Each row was made from one path, in order. Every step used is in the known rows, and no mark comes twice. Write each row's path.
Known rows
vivu-poba-tubil-robof: [ 3.28  3.24 -0.26 -0.17 -0.32  2.62  0.16  1.42 -5.36 -3.65 -0.82 -2.78
 -2.31  4.92 -1.61  2.17  2.25 -0.36 -1.11 -2.62  5.43  1.27 -2.72 -3.23]
poba-tubil-robof: [ 3.24  3.48 -4.51  3.76 -0.42  3.03 -0.70  1.15 -3.70 -2.00 -0.61 -2.34
 -1.45  3.97 -0.48  1.04  2.55 -0.45 -3.26 -1.11  5.07  2.85 -1.15 -1.69]
ladiz-pavi-poba: [-1.59 -0.29 -0.21 -0.26  0.78 -0.20  2.36 -2.22  1.91 -3.47  0.21 -2.24
  0.10  2.06  0.17  0.51  1.54  1.91  2.73 -0.55 -1.21 -1.80 -1.14  1.55]
poba-robof-tubil-pavi: [-0.73  1.89  0.58 -1.03 -1.44  1.26 -0.96  2.16 -5.50  1.60 -0.97  0.77
  2.46 -0.67  0.85 -1.50 -2.21 -2.94 -2.01  1.66 -4.19  1.73  2.69 -2.11]
poba-robof-pavi-tubil: [-0.92  2.16  3.00 -2.83 -1.37 -0.43 -2.52  2.88 -1.82  3.72 -0.32  2.94
  0.43  1.00  2.13  3.61 -1.71 -0.29 -2.63  4.41  0.53 -0.43  3.24  0.22]
tubil-poba-robof: [ 2.07 -0.01 -1.91 -0.33 -0.26 -2.05  0.57  0.18  0.79 -0.27  0.13 -2.01
  5.16 -1.91  2.57  1.47 -2.54 -1.90 -3.01  0.92 -1.29  1.17  1.96 -1.79]
vivu-poba-robof-tubil: [ 1.28  0.44  0.08 -4.34 -0.70 -0.48 -0.02  1.11 -4.40  0.36  0.59 -1.29
  1.23 -0.72 -0.81  0.42 -2.29  0.26  1.67  1.28 -3.49 -3.12  0.43 -2.89]
vivu-pavi-poba-tubil-robof: [-0.71  1.17 -0.15  2.47  0.06  0.75 -0.26 -0.67 -2.94 -1.83 -1.36  0.26
 -2.04  3.31 -2.14 -0.05  1.72 -2.11 -2.97 -3.12  5.90  2.86 -3.13  1.60]
vivu-poba-robof-pavi-tubil: [-0.90  1.41  7.20 -6.20 -1.31 -1.24 -1.55  2.93 -3.67  2.14 -0.28  2.51
 -0.48  2.10  0.82  4.47 -1.90 -0.47 -0.56  2.93  1.19 -1.97  1.74 -0.91]
robof-tubil-ladiz: [ 1.17 -3.43 -3.52  2.45  1.00 -0.04  0.85 -1.79  4.35  2.04  1.72  0.05
  0.43 -5.58 -0.96 -3.44 -0.61  1.77  2.33 -1.14 -3.75 -0.88 -0.07 -0.10]
robof-pavi: [ 0.06 -2.24 -2.17  0.40 -2.18  0.94 -3.31  2.14  3.22  0.59 -1.09  0.64
 -0.29  1.83  1.91 -1.04 -2.41  2.87  0.10  2.51 -0.67 -0.18  0.84  1.22]
vivu-pavi-poba-tubil: [-2.01  0.49  0.78  0.80  1.61  0.08  0.67 -1.25  1.51 -1.67 -1.76  0.26
 -0.38  3.40 -1.54 -2.15  0.01 -2.29 -2.00 -3.54  2.35  1.14 -3.07  4.09]
pavi-poba: [-0.88 -1.23 -1.39  0.46  1.08 -0.55  0.69 -1.83  2.62 -2.50 -0.38  1.07
  0.87  1.64  0.32 -0.19 -1.05  1.85  0.83  0.77  0.43 -0.82  0.67  2.30]
tubil-ladiz-pavi: [ 1.06 -2.11 -2.64  3.11  1.30  0.23  3.44 -1.66  5.32  0.85  0.91 -3.39
  1.20 -1.57  0.33 -0.01  2.29  1.54  0.58 -3.30 -2.65  0.75 -1.17 -0.67]
robof-pavi-tubil-ladiz: [-0.78 -2.53  3.46  0.26  0.31 -0.61 -0.71  0.15  5.02  3.66  0.85  4.12
 -1.51 -3.20  0.68  0.46  0.01  1.48  0.06  0.88  0.78 -0.17  1.31  1.82]
poba-tubil-ladiz-pavi: [ 2.00  1.20 -1.76  2.45  2.49  0.84  3.37 -1.52  3.66 -0.55 -0.02 -5.40
 -0.48  0.90 -0.73 -0.52  3.96 -1.15 -0.04 -5.11 -0.64  0.69 -3.24 -0.81]
vivu-pavi: [-1.54 -1.84 -2.47  2.80 -0.87  1.12  0.31  1.29  3.25  2.13 -0.82  1.41
  2.13  1.22  0.25 -1.94 -1.63  0.03 -3.99 -1.85 -1.02  2.79 -0.12  3.12]
ladiz-tubil-robof: [ 1.13  3.02 -5.62  3.62 -1.64  0.85  0.16  0.90 -4.03 -0.94 -0.21  0.80
 -1.35  2.48 -1.75  1.48  4.14  0.80 -2.70 -1.51  4.48  3.44 -1.72 -0.97]
vivu-poba-tubil: [ 2.13  2.29  0.58 -2.17  1.35  1.51  0.73  0.76 -0.85 -3.36 -1.29 -2.61
 -0.59  4.80 -0.97 -0.15  0.43 -0.62 -0.21 -3.10  2.35 -0.13 -2.71 -0.29]
robof-tubil: [ 0.13 -0.49 -4.12  0.73 -0.59  1.36 -1.29  0.07  1.14  0.38  1.21 -0.08
  0.58 -2.25 -0.36 -3.07 -1.28  1.62  1.88  1.67 -3.39 -1.63  0.63  0.87]
poba-robof-tubil-ladiz-pavi: [ 1.25 -0.85 -2.18  0.17  0.58 -1.36  3.15 -1.15  0.50  3.48  1.77 -3.87
  1.61 -4.88 -0.10 -0.39  0.95 -0.29  2.18 -1.12 -6.33 -1.93 -0.22 -3.09]

Which path is each row?
[ 1.06 -1.60 -3.19  2.36 -3.72  1.65 -3.91  2.71 -1.44  0.39 -0.90  0.67
 -2.18  1.88  1.42  0.78 -0.74  3.13 -0.89  2.83  2.79  1.63  0.63 -1.43]
tubil-robof-pavi
[-0.98 -3.31  0.33  0.26  1.92 -1.98  3.41 -4.43  3.88 -0.81  2.39 -2.30
 -1.34 -5.35 -2.06 -2.98  1.87  1.56  6.80 -2.03 -4.18 -3.74 -1.78  0.66]
robof-tubil-ladiz-pavi-poba
[ 0.50 -1.57 -1.98  0.18 -0.20 -0.84 -0.09 -0.99  3.33 -1.49  1.99 -1.35
  2.18 -5.85  0.21 -4.15 -1.87 -0.09  2.36  0.77 -3.23 -1.93  0.33  0.27]
robof-tubil-poba
[-0.45 -2.23 -0.68  0.75 -2.51 -0.09 -3.61  0.22 -1.30 -1.75 -0.79  1.68
 -3.12  1.28  0.25  1.20 -0.71  3.29  1.90  3.21  3.89 -0.39  0.35 -0.32]
tubil-robof-pavi-poba
[-1.73  3.28  0.52  1.35 -0.29  1.27  0.80  1.25 -2.78 -1.06 -2.01  2.34
  0.66  3.36 -0.70 -1.38  2.75 -2.35 -3.16 -2.83  1.59  4.57 -0.65  0.37]
ladiz-tubil-pavi
[ 2.04 -1.82 -3.06  0.78  0.71 -1.61  1.02 -0.94  0.94  3.92  1.24 -0.73
  2.16 -5.55 -0.07 -0.73 -1.69  0.05  0.46  0.26 -5.08 -0.56  1.50 -2.42]
poba-robof-tubil-ladiz
[-1.62  1.07  3.23 -1.41  0.64 -0.64  1.15  0.06 -4.53 -1.20 -2.29  1.74
  2.67  2.75  1.38  1.97 -1.48 -2.82 -2.36  1.00 -0.66  2.50  2.40 -1.12]
tubil-pavi-poba-robof
[-0.42  2.93  0.70 -0.44  2.39  0.49  2.25 -2.05  0.20 -4.72 -0.78 -4.85
 -1.57  4.63 -0.78  0.02  3.38 -0.95  2.20 -2.20  1.31 -1.63 -3.53  1.42]
ladiz-pavi-poba-tubil
[-1.85 -4.29  0.82 -0.12  1.27 -3.68  1.97 -2.73  1.46  3.79  0.65  1.53
  1.50 -5.89 -1.86 -2.29 -2.43 -1.85  0.87 -2.35 -4.08 -0.67 -0.29  0.89]
vivu-pavi-poba-robof-tubil-ladiz
[ 2.38  1.41 -2.63  2.18 -2.45  2.50 -4.48  2.68 -3.01 -1.12 -1.70 -1.78
 -3.60  4.10  0.41  0.05  1.03  0.84 -1.34  1.10  5.20  1.62 -1.50 -1.78]
poba-tubil-robof-pavi
[ 1.29 -1.14  1.69 -3.26  0.98 -1.80  3.70 -1.15 -1.73  1.38  1.73 -4.37
  0.52 -3.81 -1.42  0.76  0.70  0.07  3.94 -3.07 -5.24 -3.24 -1.45 -4.34]
vivu-poba-robof-tubil-ladiz-pavi
[-0.45  0.02  0.94 -1.53  0.48 -0.22 -3.19 -0.48  1.56 -2.87 -1.96 -0.53
 -2.76  4.18  0.16 -1.33 -0.65  0.63  2.28  0.76  2.66 -1.73 -1.89  2.39]
robof-pavi-poba-tubil
[-0.07 -0.23  1.58  1.88  2.53 -0.15  2.79 -1.39  4.25  2.59  1.89  3.50
  0.70 -3.43 -0.21  1.08  1.24  0.19 -1.92 -1.27  0.68  1.27  1.58  1.53]
pavi-tubil-ladiz
[-1.58  0.24  0.83  0.45 -1.20  2.32 -0.66  1.32 -2.31 -0.25 -0.40  1.52
  0.85 -1.09 -0.09 -4.47 -0.80 -1.48  0.04  0.13 -3.30  1.19  1.30 -0.14]
robof-tubil-pavi
[ 0.55 -2.57  1.85 -0.01  2.10 -1.66 -1.07 -2.20  4.67 -1.24 -1.40 -0.70
 -2.92  0.15 -0.38 -1.62  0.12  0.99  2.86 -1.86  2.40 -0.88 -2.46  1.39]
robof-pavi-poba-tubil-ladiz
[-2.10  1.46  1.18  2.88 -1.73  2.11  0.24  1.98 -2.93  3.14  0.94  4.78
 -0.61  0.11 -0.93  2.01  1.72 -1.37 -5.68 -0.90  4.32  3.75  0.87  1.68]
vivu-pavi-tubil-robof
[ 0.92  1.01 -3.71 -0.58 -0.89  0.16 -0.68  0.96 -2.21  2.38  0.62 -0.96
  2.36 -1.40  0.45 -0.44 -2.24 -0.14 -0.43  2.76 -4.30 -1.34  2.18 -1.58]
poba-robof-tubil
[-1.84  0.42  2.88 -1.44 -1.19  0.93 -2.96  2.06  1.76  1.84  0.24  3.84
 -1.49  0.85  1.54  0.52 -0.78  1.06 -0.37  3.21  1.35 -0.84  2.04  2.71]
robof-pavi-tubil
[-1.43 -3.10  0.72 -1.13 -0.77 -1.08 -2.79 -0.46  2.97 -1.46 -1.36  1.69
 -1.32  1.54  1.28 -0.80 -2.20  3.10  2.81  2.70  0.39 -1.75  0.22  2.59]
robof-pavi-poba
[ 0.42 -2.76 -0.48 -0.84  1.99 -3.29  1.85 -3.48  0.85  1.77  1.26  0.05
  1.06 -5.70 -1.00 -0.57 -1.85  0.05  3.05  0.35 -3.79 -2.37  0.87 -0.90]
pavi-poba-robof-tubil-ladiz
[-0.65  1.21  3.18 -0.58  1.18 -0.68  1.16 -0.39  3.22 -1.16  2.20  2.04
  2.33 -3.13  1.09  0.74  0.10 -1.63 -1.55  0.57  1.22  0.31  1.69  2.09]
pavi-tubil-poba
[ 0.92 -0.73 -1.84 -1.13 -2.48 -0.59 -3.25  2.93 -0.46  2.62 -1.69 -0.14
  1.52  2.10  2.74  1.95 -3.27  1.21 -2.12  3.41 -1.72 -0.01  2.26 -1.05]
poba-robof-pavi
[ 1.60  2.67 -1.55  2.06  0.96  1.06 -0.32 -1.24 -3.66 -4.22 -0.80 -1.28
 -2.40  3.56 -1.37  1.34  2.52 -0.38 -0.33 -0.82  5.87  1.34 -1.82 -0.67]
pavi-poba-tubil-robof
[-0.51  3.97  0.75  1.51 -0.98  2.42  1.99  0.94 -3.73 -0.09  2.14 -0.15
 -1.59  1.15 -0.44  3.66  4.74  0.36 -1.46  0.86  3.10  1.09  0.47 -1.04]
ladiz-pavi-tubil-robof
[-1.23  1.10 -0.04 -2.66  0.25 -1.57  1.45 -1.60 -3.03 -0.46  1.34 -3.51
  0.62 -1.09 -0.51 -0.09  0.53 -0.40  3.90  1.73 -4.92 -4.27 -0.10 -1.16]
ladiz-pavi-poba-robof-tubil
[-2.73 -0.31  3.55  0.06  0.61  0.48  0.63 -0.94 -1.23 -3.06 -1.70  2.52
  0.79  2.21  0.58 -1.08 -0.53 -0.98 -0.72  0.03  0.30  2.23  1.27  1.17]
tubil-pavi-poba
[ 0.18 -1.19  7.09 -4.80  0.33 -2.76  0.35  0.98 -0.37  3.92  0.30  3.08
 -0.59 -1.42  0.27  3.99 -1.31 -0.17  0.01  0.05  0.56 -1.30  1.26 -1.86]
vivu-poba-robof-pavi-tubil-ladiz
[-1.34 -0.94  4.85 -2.23 -0.87 -1.25 -2.27  1.00  3.89 -0.07  1.13  2.56
  0.19 -3.19  1.96 -0.33 -1.21 -0.78  0.35  2.45  1.65 -0.86  1.51  2.05]
robof-pavi-tubil-poba
